What can hang from each mark:
mipe: lured nolal
nabab: kadugo katelep vazizo
nolal: kadugo katelep
katelep: nabab nolal
vazizo: nolal
kadugo: nabab nolal

Every row comes from one small tree of marks. The marks that hang from a mark follow it in brackets, in alphabetical order. Every link used is in the known rows. Which tree was each row made from?
Known rows:
mipe(lured nolal(katelep(nabab(kadugo)))): [ 3.947  2.009 -0.408 -5.094 -1.000  1.784  0.159  0.879  2.178  4.527
  0.922 -0.264 -0.722 -1.341  4.682  0.560  2.783 -1.713]
nabab(vazizo): [ 0.392 -0.859  1.206 -1.636 -0.421 -1.018  0.774  0.209  0.241 -1.649
 -1.051  1.099  0.591 -0.021 -1.214  0.284 -0.067 -1.652]
katelep(nabab(kadugo(nolal))): [ 0.122  0.884  1.326 -2.026 -1.176  0.107  2.006 -0.570  0.827  1.671
 -2.180 -1.880  0.857  0.319  1.307  0.384  2.449 -0.829]
nolal(kadugo(nabab(vazizo)) katelep): [ 0.415 -0.566  2.080 -3.564 -1.148 -0.662 -1.280  1.576  1.758 -1.177
  0.776  1.501 -0.871  2.341  4.406  0.750  1.039 -2.081]
katelep(nabab(kadugo vazizo) nolal): [ 2.101  0.182  2.299 -2.698 -0.744  0.372  3.259  0.541  1.115  0.213
 -3.235  0.644  2.296  0.639  0.379  2.159  2.879 -2.013]
katelep(nabab nolal(kadugo)): [ 1.833  0.502  2.217 -0.677 -0.371  1.529 -1.083  0.210  0.143  0.916
  0.054  0.356  0.931  1.785  5.135  0.917  3.375  1.589]
katelep(nabab(kadugo vazizo)): [ 1.354 -1.096  1.365 -2.193 -0.703 -0.855  3.351  1.479  1.578 -0.011
 -2.352  0.284  1.192  1.025  0.047  0.262  1.803 -2.381]
kadugo(nabab): [-1.099  0.473  0.194 -0.003 -0.615 -0.177  0.742  0.137  0.769  0.704
 -0.843 -1.284  0.198  0.792  0.304 -0.470  0.019 -1.134]
mipe(lured): [ 1.365  1.422 -0.949 -1.493  0.056  0.713 -0.520 -0.278 -0.109  1.486
  1.142  0.513 -0.085 -1.661  0.064 -0.531  0.010 -0.088]
mipe(lured nolal(kadugo(nabab(vazizo)))): [ 2.597  1.140  1.531 -5.974 -0.961 -0.289 -0.153 -0.820  1.606  1.772
  0.313  0.803 -0.084 -0.657  2.327  0.064  1.502 -3.286]
kadugo(nabab nolal(katelep)): [-1.604  1.819  1.304 -2.412 -2.010  0.535 -1.707 -0.808  0.560  0.557
 -0.343 -1.660 -0.746  0.381  2.963  0.613  0.850 -1.119]
nabab(katelep(nolal(kadugo)) vazizo): [ 2.695 -0.480  2.967 -4.775  0.095  0.514  1.234 -0.310  1.164 -2.157
 -1.040  2.322  1.328  1.017  0.495  1.368  1.763 -2.162]
nabab(katelep vazizo): [ 1.191 -1.286  1.341 -3.345 -0.099 -0.704  2.306  0.363  1.255 -2.125
 -1.511  0.960  0.876  0.072 -2.683 -0.444 -0.141 -3.240]
mipe(lured nolal): [ 2.598  1.925 -0.551 -3.532 -0.343  0.946 -0.685 -1.349  0.267  2.750
  0.853 -0.053 -0.302 -2.649  0.635  0.099  0.779 -1.114]
kadugo(nolal(katelep(nabab))): [-0.182  1.253  1.622 -1.752 -2.049  1.179 -2.323 -0.225  0.059  0.986
  0.027 -1.441 -0.472  0.297  4.850  0.274  2.273  0.617]
katelep(nabab): [ 0.300 -0.219  0.525  0.753 -0.592  0.498 -0.018  0.767  0.233  1.026
 -0.356 -1.092  0.502  0.852  1.998 -0.918  1.475  0.605]
vazizo(nolal(kadugo(nabab) katelep)): [-0.892  0.658  0.064 -2.604  0.594  0.704 -2.441  0.614  0.623  2.273
  1.244  0.564 -2.023  1.700  4.183  0.997  0.972 -0.384]

Which tree is each row?
[ 1.410  0.266  2.721 -1.346 -1.136  0.880  0.666 -0.040  0.065 -0.474
 -2.473  0.582  2.086  0.521  1.313  1.291  2.578 -0.707]
katelep(nabab(vazizo) nolal)
[ 1.208 -0.281  2.424 -4.491 -1.104 -1.236  0.197 -0.459  1.755  0.173
 -0.717  0.361  0.109  0.991  2.160  0.722  1.577 -3.121]
mipe(nolal(kadugo(nabab(vazizo))))
[ 0.704 -0.497  1.171 -4.176  0.614 -0.111 -2.340  0.662  0.154  0.076
  0.950  2.898 -1.644  0.891  2.758  1.815  0.925 -0.966]
nabab(vazizo(nolal(kadugo katelep)))
[-0.803  0.191  2.612 -4.811 -1.724 -0.927  2.373 -1.379  1.450 -1.494
 -3.188 -1.326  1.195  0.145 -2.325 -0.583  0.491 -4.473]
kadugo(nabab(katelep vazizo) nolal)
[-0.862 -0.559  0.741 -4.041  0.666 -0.336  2.566 -0.303  1.203  0.360
 -2.816 -0.046  0.440  0.362 -3.802 -0.436 -0.158 -4.451]
kadugo(nabab(katelep vazizo(nolal)))
[ 0.109  1.373  0.772 -3.742 -0.968  0.324  0.203 -0.363  1.033  0.616
 -0.436 -0.306 -0.700 -0.251  1.909  1.977  1.151 -1.222]
nabab(kadugo(nolal(katelep)))
[ 1.924 -0.183  2.209 -3.853 -0.188  0.739  2.047 -0.696  0.919 -1.922
 -2.385  1.381  1.895 -0.252 -2.193  1.397  0.995 -2.844]
nabab(katelep(nolal) vazizo)
[ 0.877 -1.237  2.170 -4.222 -0.297 -1.076  2.059  0.791  2.337 -1.578
 -0.986  0.753  0.492  2.123  0.115 -0.780  0.674 -3.701]
nolal(kadugo(nabab(katelep vazizo)))
[ 3.414  1.617  0.211 -4.335 -0.097  0.724 -1.656 -1.048  0.669  2.695
  2.209  0.906 -0.742 -1.455  3.393  0.424  1.552 -0.433]
mipe(lured nolal(kadugo))
[ 0.798  0.304  2.444 -3.773 -0.652  0.554  2.843 -0.491  1.575 -1.379
 -3.165  0.132  2.059  0.466 -2.031  0.748  1.009 -4.062]
kadugo(nabab(katelep(nolal) vazizo))
[ 0.403  1.184  1.197 -2.125 -0.215  1.349  2.119 -0.722  1.400  0.287
 -2.074 -0.967  1.350  0.553 -0.748  0.376  1.017 -2.373]
kadugo(nabab(katelep(nolal)))
[ 1.832 -1.118  2.439 -2.744 -1.268 -0.111 -1.892  2.170  1.160 -0.762
  1.069  1.702 -0.479  2.395  6.202  0.302  2.452 -0.249]
nolal(kadugo katelep(nabab(vazizo)))
[-1.288  0.204  0.585 -3.347 -0.139 -0.137 -0.670  0.449  0.581  0.862
 -1.119  0.738 -1.035  0.602  0.408  1.104  0.218 -2.703]
kadugo(nabab(vazizo(nolal(katelep))))
[ 3.693  1.855  0.158 -5.316 -0.517  1.482 -3.528 -0.164  1.039  2.554
  3.494  1.540 -1.920 -1.124  6.112  0.791  1.815 -0.380]
mipe(lured nolal(kadugo katelep))
[ 1.874 -1.431  0.946 -4.694  0.224 -1.050  4.856  0.983  2.387 -1.382
 -2.279  1.099  1.085  0.277 -3.515  0.388  0.243 -4.490]
nabab(kadugo katelep vazizo)
[ 0.445  0.444 -0.637 -2.340  0.540  1.143  0.378  1.496  0.906  3.430
 -0.528  0.032 -1.096  0.628  2.570  1.178  1.967 -0.550]
vazizo(nolal(katelep(nabab(kadugo))))
[ 0.064 -0.839  1.580 -3.293 -0.626 -0.845  2.899  0.452  1.980 -1.478
 -2.284 -0.266  1.138  0.947 -2.489 -0.936 -0.124 -4.316]
kadugo(nabab(katelep vazizo))
